Each row was made from one walk, in order. Every step used is in the known rows, and no mark comes twice. Write each row's walk.
Known rows:
Q-A-S: [-10 -35   0 -12  -7  -9  -8  17  13  10  -6   9  -4 -32   6  20  22  -9
   0  22  32   1  -1  -8  -6  19  51 -19 -21  26   1  14 -15  18   4 -20
   0  14   9  12 -10  12  34  -1 -17  11  18 -11   2]
C-S-W-Q-A-N-G: [-39 -28  24  -2 -30  -1   6  24   9   0 -15  -8   5 -42 -16 -11  35 -14
  -3  22   6   5  10   6  -2  -1  54 -10 -30  18 -22   7  24  17  29 -14
 -19 -12  29  25 -18  17  28   1  -9 -15   0 -34  28]
Z-W-Q-A-S-G-N: [ -1 -42  13 -10 -23   6   2   2  24   9  -4 -31  50 -47 -25  10  46 -27
  -1  15  30   6 -10   4  19   5  72 -13 -18  13  -3  14   6  23   7 -21
   2   4  18   7 -14  25  29 -25 -20   3  -9  -2  15]
A-S-W: [ -7 -37   6  -4 -24   2 -10  -7  33  18  -4 -11   1  -9  -5  19  37   8
   9  15  19   6 -21 -13  -6   6  51  -3 -17   7 -13  -2 -11  25   0 -21
  11  -5  11   6 -14  14  13   7 -15  -4  -5   1  -4]
G-N-A-S-W-Q-C-Z: [  0 -32  -6  -2 -50   2   5  12  30  17   8 -32   8 -52  17 -16  26 -19
  -9  39  24 -15 -21   4   5  -6  67  -2 -49 -20   9  -9   8   3   1 -17
 -22   7  25  13  16   2  19   1 -20 -31  -2  -5  54]
S-G-N-A-Q-W-Z-V: [ 12 -56  25  13 -23  16 -25   5   0  14  22 -28  16 -63  -4   1  35  -6
  19  23  36  13  -5  19  10 -13  72  -7  -1  -5 -34  16  13   6  24 -20
 -23 -14  31   9  10  19  -5  -7 -25   0 -18   9   6]
A-Q-W: [ 18 -30  21  -1 -15   2 -13   0   4  25  -1 -10   4 -33 -11   8  37   5
  13   2  22  10  -2  -2  -1   3  55  -9  11  18 -12  -8  -4  -8  11  -1
  -8  -9  13   4   9  32  18  -1 -16   6  -7 -14  15]
A-Q-C-S-W-Z: [  2 -38   5 -20 -36  19  -7  -4  22  39  17  -9 -11 -26 -14  12  13  11
  14  30  26   7  16  -1  -8 -25  59 -12 -15   3 -20  -9  13  -7  16 -16
 -27   2  37  21  10  18   0 -20  -6 -20  -7  -2  18]
G-Q-A: [  1 -37   9   5 -21   3  -6  15  -2  10  -6  -1  10 -33 -18  18  20 -10
   3  -6   3  14  -2  -4   1   7  60 -10 -10  32   1  -5 -13   5  12 -11
   0  -8   9  17   5  21  42 -32  -6  -2   1   0  33]
G-Z-W: [ 14 -32   4  -6 -27  21   5 -14   9  24  11 -19   3 -22 -21  17  24  18
  23  27   4  17  10  -1  12  23  64 -21  18  -1   5   3  20   1   3 -17
   2  -3   2  14  -1  22  15 -18 -17  -1   0  14   5]
A-Q-C-Z-V: [ 13 -32  15 -23 -37  26  -2  -2  16  22   8  -3  -4 -38   2  -6   8   3
  -1  30   3  29   1  14  16   2  68 -19  -9  -8  -4  -1   3 -11   2 -47
 -29  18  15  14  33   0   3   2 -22   4  23   9  30]
Q-A-S-G-N: [ -3 -47  12   6 -19  16   5  18  24   4 -13 -18  33 -48 -13   2  34 -27
  -1  20  37   9 -18  -8  10   9  82 -12 -22  17  -2   8  -6  33   3 -14
   7   6  16   4 -26   9  29  -8 -12   6  -6   6   7]
Q-C: [  7 -19   1  -1 -32  27  11   9  12  26 -14  -3   0 -35 -17  17  -2  -8
   5  26  34   5   2 -14  14   3  50  -6  -8  13  23  -8  20  -3  -5 -27
  -8  14  12   6   9  10  35 -12 -10   0  17  10  20]
W-Q-C-N-A: [ -9 -20   6   9 -37   7   6  37  -5  21  -8 -14   6 -60 -13 -12  -4 -19
  -5  26  29 -21  -4   8  15   0  54  -2 -33   1  21   0  20 -14   5 -24
 -22  10  26   9  16  17  39 -14 -24 -10  -3  -3  37]
S-G-N: [ -2 -41  19  21 -32  34  12  12  21  12 -12 -28  32 -44 -35  -5  31 -16
   4  13  26  18 -27 -11  18   4  77  -7 -11   4   0  -1  16  24   3 -15
  10  -4  11  -5 -15  15  24 -12 -10   2 -13  29   4]
N-A-S-W-Q-C-Z-G: [  3 -20 -15  -9 -35   3  -4 -17  36  18  11  -8  -4 -39  12  -7  21 -24
   6  38  14  -8 -12   7  18 -30  38  -3 -45 -26  12   9  10   3  -5 -37
 -36  32  19  21  15  14  24 -29 -23  -7 -10 -19  25]
S-G-N-A-Z-W-Q-C: [ 12 -23  -6  -7 -45  16   8  14   9  22   7 -40  32 -52 -20   7  25 -18
  -2  38  26 -13  -8   2  25 -17  53  -4 -23   1  15   1  38  -4   2 -24
 -19  13  14  16  14  18  33 -41 -12  -8  -9   0  31]
C-N-G-Z-A-S: [-12 -32  -7 -19 -28  10   8   1  31   5   7   4   5 -61  12 -13  23  -6
   8  46  17   5   4  16  14  14  62 -41 -16   1   5   8 -10  21   3 -19
  20  14  12  17 -31  13  15  11 -29  -6 -14 -22  10]
Q-W-Z-A-S-G: [  3 -43  -7 -14 -13  10  -2 -17  33  19   3   0  17 -59  14  15  44 -11
  20  33  51  -3  -4   5   7 -12  46 -26   6   9 -16  14   5  19  -1 -19
   2  16  19  22 -18  26  23 -27 -19   0 -25 -15 -26]
N-A-Z: [ -7 -26 -14  11 -26  -5  -6  36  -6  16  15 -10 -28 -31   6   2  23  10
   2  36  12 -12 -22  -9  -8   3  35 -18 -31   7   0   6  15   1   3 -12
  -5   6  -4  14  11  11  28  -8 -11   1   1  -1  -6]
A-S-G-Z: [ -3 -41  -4  -4 -18  22  10 -15  42  19   6  -7  -3 -42  13  -5  20  -3
   3  26  17  21 -11  -9   9   3  69 -25  -8  -7  -5  16  -4  15   3 -22
  18  31  12   1  -9   3  15  -6 -15  11 -14   4  -7]
Q-W-Z-V: [  7 -44  26  11 -14  10 -20 -12  13  18  13  -9   5 -48   1  24  26   7
  23  27  34  18   5   2   2   4  53 -10  12  -6 -25   3  28  -2  17 -26
 -22  -5  18   7  19  11   3   4 -27  -1  14  23  -8]
S-G-Z: [  2 -38   4  13 -24  34  18 -12  24  22   2  -9   1 -40  -5  -7  17  -4
   7  22   8  22 -13 -11  13   3  75 -19   1  -6  -2  14  16   6   4 -20
   9  18   9   1  -3   5  22 -21  -6   7 -13  17   0]
N-G-S-W-Z: [-25 -38   5  19 -34  24  -8 -18  21  22  11 -15 -16 -34  -9   9  44   7
  31  26  23   9   5   1  -7 -11  61  -9 -21  -1 -30   8  17  20  13  -9
   3 -11  24   7 -24   2   7  -2 -18 -32  -7  11   3]
Z-W-Q-A: [  1 -27  12 -12 -20  -6  -1   6  -9  20  -2  -8  22 -27 -29  25  34 -12
   4  10  13  -3   6   4   8  12  48 -11  -8  23   0  16  26  -7  14 -24
 -20  -8  11  13  11  36  41 -43 -16   2  15  -5  23]
N-A-Q: [ -3 -31  -2  -1 -27   0 -12  29 -17  23   9  -4 -27 -28 -14  -6  19   8
   7   5  14   1 -11  10   1   1  43 -14 -20  17  -6  16  -8  -8  13 -18
  -2  -5  16   6  11  35  18 -12 -16  10 -11 -19  14]
C-S-G: [-19 -41  18  -5 -14  27   9  -1  29  24 -16 -14   6 -41  -8  -3  18  -5
  17  18  16  28 -11  -8  13   2  54 -15  -1   2  -8  12   9  14   5 -22
  -1  30  13  22  -6  17  29 -26  -8  13 -12  10 -14]
G-Q-A-S-W: [ -1 -45   7  -6 -21  -7 -17  -2  24  10  -3  -9  13 -14  -2  25  39  -2
   5   1   6   6 -13  -7  -9   2  62   1 -20  23 -16  -7 -31  27   5 -13
   5 -12  13  19 -11  14  25 -15  -9  -9 -10 -11  23]
A-S: [-14 -30  -2 -10 -15  -1  -8   6  30  16  -3  -1 -11 -29   3  14  22   7
   4  17  28  13 -12  -9   0  14  39 -20 -18  10   1   3 -14  14   2 -22
  17  21   8   0  -5  14  18  15 -24  12   6  -2 -10]
N-G-Z: [-16 -26   4  16 -30  23  11 -10  12  15  10  -8 -17 -50  -5 -10  17  -1
   7  30   3  20  -1  -5  11  10  59 -24  -7  -2   1  14  18   8  11 -12
  12   3   5   1 -10   2  19   2 -16  -2   6   4  21]

Which walk is each row?
[ -5 -34 -16 -11 -35  16   5  -4  30  19   3 -14  -8 -68  24 -14   9 -13
  -1  25  11   7 -11   6  14 -12  56 -14 -25  -4  10  -2 -23   7 -14 -26
  -9  36  17  33  15  -5  29 -20 -15 -11 -17 -11  30] -> N-A-S-G-Q-C-Z
[ -3 -43   7  -7 -38  18  -6 -11  32  33  14 -18   2 -34 -10  20  10  10
  18  21  18  14  12  -5  -4 -25  56  -4 -12  -1 -13 -23   7   2  15 -12
 -16   1  31  27  12  12   9 -28  -7 -29 -16  12  25] -> G-Q-C-S-W-Z
[-11 -26  -2  14 -27  -3  -2  44  -3  12  11 -12 -11 -42  -3 -14  16   7
  -3  40   6 -16 -18  -2  -7   6  55 -19 -34   5   0  -3  11   0  -3 -12
 -11   4   4  17   4   5  27   1 -19  -8  -5   4  -2] -> C-N-A-Z
[  2 -22   0 -15 -37   5   0  -8  38  28  -5 -13  12 -26  -5  19  18 -14
  -8  17  31  -6 -10 -10   9 -16  44   3 -30   2   7  -8  10  -3   8 -29
  -8  15  22  -2  14  14  24 -10 -16  -8   5  -8  34] -> A-S-W-Q-C
[ -9 -36  -6   4 -34   7  -8  11  18  24  13 -10  -5 -47  -1   7  11   0
   7  45  43 -25   4   1  -9 -13  62  -4 -31  -3  -7  -3   8  12  -4 -19
 -20  -1  36  21  -6   2  12   0 -23 -28 -11  -1   8] -> Q-C-N-A-S-W-Z
[ -6 -33  -4  -3 -38   9   8  38  21  17  10 -36  12 -58   8 -12  15 -19
  -5  44  24  -6 -17  -3  11 -21  54 -10 -44  -8   7   0  26  -2  15 -12
 -18  29  16  17  14   7  29 -24  -6  -9 -11  -4  28] -> W-Q-C-S-G-N-A-Z
[ -9 -26 -20 -34 -41   9   7 -12  36   9   6   2   0 -67  20  -4  23 -11
   5  36  12  12   3  17  19  -5  40 -35 -20   7  13  -5 -23  16  -7 -25
   8  24   9  35  -8   9  25 -10 -22 -15 -10 -32  34] -> N-G-Q-C-Z-A-S
[  5 -40  -5 -39 -31  34  12  -1  23  35   4   2   6 -53  -6   0   8 -10
  16  35  35  13  17  14  15 -29  52 -32  -2   9  -6  11  13  -2  11 -29
 -19  32  32  34   0  29  19 -51  -6   0 -24 -18   2] -> W-Z-A-Q-C-S-G
[ 20 -18  -3 -18 -39  20  13 -13  17  33   7 -19  17 -38 -18  17   9  -5
   4  25  18   6  16   0  24  -2  55 -11  -3  -5  23  -3  36 -22   9 -28
 -13  16  16   2  23  20  25 -31 -17  -6  10   2  41] -> G-Z-W-Q-C
[ -2 -22   8 -12 -28  -2  -2  -9  11  27   4 -21  18 -24 -36  18  36   5
   7   4  10  10  -3   4  17   5  33 -13  -4   5  -1   6  28 -13  14 -27
  -2  -2   9   0  18  38  24 -28 -25   3   2   4  12] -> Z-W-Q
[  4 -33  10  20 -14   5  -9  -8   8  28  12  -7  -3 -50  -5  18  30   5
  18  24  43  -4   5  -9 -10  -2  48 -14   7   3 -13  -6  28  -6  11  -2
 -16  -8  19   5   8  19  17  -6 -18 -14   3  14  -6] -> Q-W-Z
[  7 -35   9  -8 -20   9  10 -10   3  21   5 -13  27 -39 -19  11  34 -19
   2  17   6   3   5   4  15   4  70 -16   0   8  -4  25  30  -4  13 -25
 -17   5  13  14   7  26  39 -56 -10   3   0  -4  22] -> S-G-Z-W-Q-A
[  5 -37  11  12 -29  27 -11 -18  37  16 -11 -15   7   0 -15  18  42  -3
  42  12   9  22  -7  -1  11 -12  66   8 -16  -6  -9   2   0  25   3 -24
  -1   5  13   6 -25  20  20 -19 -12  -9 -18  12   0] -> Z-G-S-W
[  7 -36   2  12 -19  -6 -21  10 -15  28  26  -8 -21 -52  -1   5  30   8
  17  19  40 -13   7   8 -13 -10  46 -14  -4   9 -22   6  12 -14  18   1
 -21 -13  28  11  15  28  11 -10 -19 -11 -13 -14   6] -> N-A-Q-W-Z
[  3 -46  31   3 -10  11  -9 -19  33  18 -10 -29  27 -55   3   8  32  -6
  26  -4   9  32  -4  -4   9  -7  56  -2  18   7 -14 -14 -15  11  11   1
   0  13  13  29   2  21  31 -27  -9  -1 -32  -2  15] -> C-S-G-Q-W
[  2 -33 -14  -9 -31  12   6  10   6  22  10  10  -2 -42 -14  16  25   4
  19  33  36  -3   4   7   5  -4  38 -34  -5  11  -2   7  29  -1  11 -23
   0  -6  16  12  -4  36  20 -34 -14 -11  -7   4 -11] -> W-Z-A
[  1 -13   0 -13 -42  23  14 -23  15  28   8 -19  12 -51 -20   9  12 -13
   3  33  14   8  19   4  30  -5  48 -14  -5  -3  20   7  40 -13  10 -28
  -9  13  15   9  12  14  27 -26 -20  -7  10  -9  48] -> N-G-Z-W-Q-C
[  6 -37   9  17 -18   1 -15 -14  15  24  17 -14   5 -55  -7  20  32   7
  20   5  27   9   7  -5  -7 -12  47 -11   6   7 -17 -19   5  -7  17   5
  -4 -11  21   8  16  21  16 -14 -17 -20 -13  10  12] -> G-Q-W-Z
[-14 -26   0   3 -26  -4  -5  12   1   5  14  -1  -3 -44  -6   8  31  -7
  -8  19 -11   9  -5  -6  -4  -6  46 -22 -26  29  -9  -3  -3  11   7  -5
  -1  -1  -4  24   0   0  39 -22  -6  -7   6 -11  26] -> N-G-Q-A-Z
[ -6 -43   4  15 -32  21  -9  -7  27  27   9 -15 -10 -19  -7  18  37  14
  30  20  27   5   2  -5 -12  -9  67  -6 -19  -3 -25  -1  14  12  13 -11
  -1  -8  26   2 -12  10   5  -6 -14 -31  -8  21  -3] -> G-S-W-Z
[ -7 -31  10   2 -30   2  -9  40 -15  19   4  -6 -12 -39 -23 -22  14   5
   1  12  11  -4  -7  17   3   6  63 -16 -22  15  -6   6 -11  -7   7 -16
  -7  -6  22   8   5  29  16  -2 -23   3 -17 -15  17] -> C-N-A-Q
[ -9 -28  27   0 -38  30   7  -8  25  13  10 -13  16 -68  -4 -16  -1 -18
  -6  37   3  26   9  14  32   1  74 -15 -17 -20   3   8  28  -8  19 -41
 -13  16  20  -2  15  -7   9  10 -35  -1  15  10  48] -> W-Q-C-N-G-Z-V
[-21 -49  25   9 -30  23 -16   8  12  -3   2  -6  -2 -36  -4  10  36   1
  24  34  21  20  22  18  -4  -3  79  -9 -20   6 -42  15  20  27  28 -30
 -21 -20  33  20 -24  -5  -1  15 -20 -23   9   1   6] -> Q-A-N-G-S-W-Z-V
[ -9 -43  23  -5 -26  14  -4   0  27  23 -10 -20   2  -8 -11  13  27  12
  23  18   6  18 -11 -12  -6   6  57  -1  -7  -1 -16  -6   6  15   9 -13
  -7  -5  12  23  -6  20  17 -11  -8  -8  -7   8   6] -> C-S-W
[  5 -29   6  -9 -29  15   9 -25  23  29  11 -24  23 -37 -22   3  34  -3
   5  12   1  15  -4   4  23  -2  56 -18   3  -9  -5  16  33 -10  13 -28
   2  11  11   0  13  29  20 -41 -19   3 -12   6  13] -> S-G-Z-W-Q
[-26 -27  10  11 -32  13  -3 -10  12  10   2 -12  -1 -50 -25   1  26  -2
   7  -7  -7  31  -9   1  18  -4  36 -14 -10  17  -5  -4 -11  11  11 -10
  23  -6   5   8  -3  14  27 -11 -19  -3 -12  -3  30] -> N-G-Q
[  6 -31   4  23 -30  23  -2   3  23  12  16 -15  18 -43 -41   5  23 -14
  18  27  34  13  -3  -4  16 -18  58 -14 -23  -9   5  -5  29  13  12 -15
  -8  -2  18 -10  -8  24   8 -16 -20  -3 -10  29   0] -> W-Z-G-N
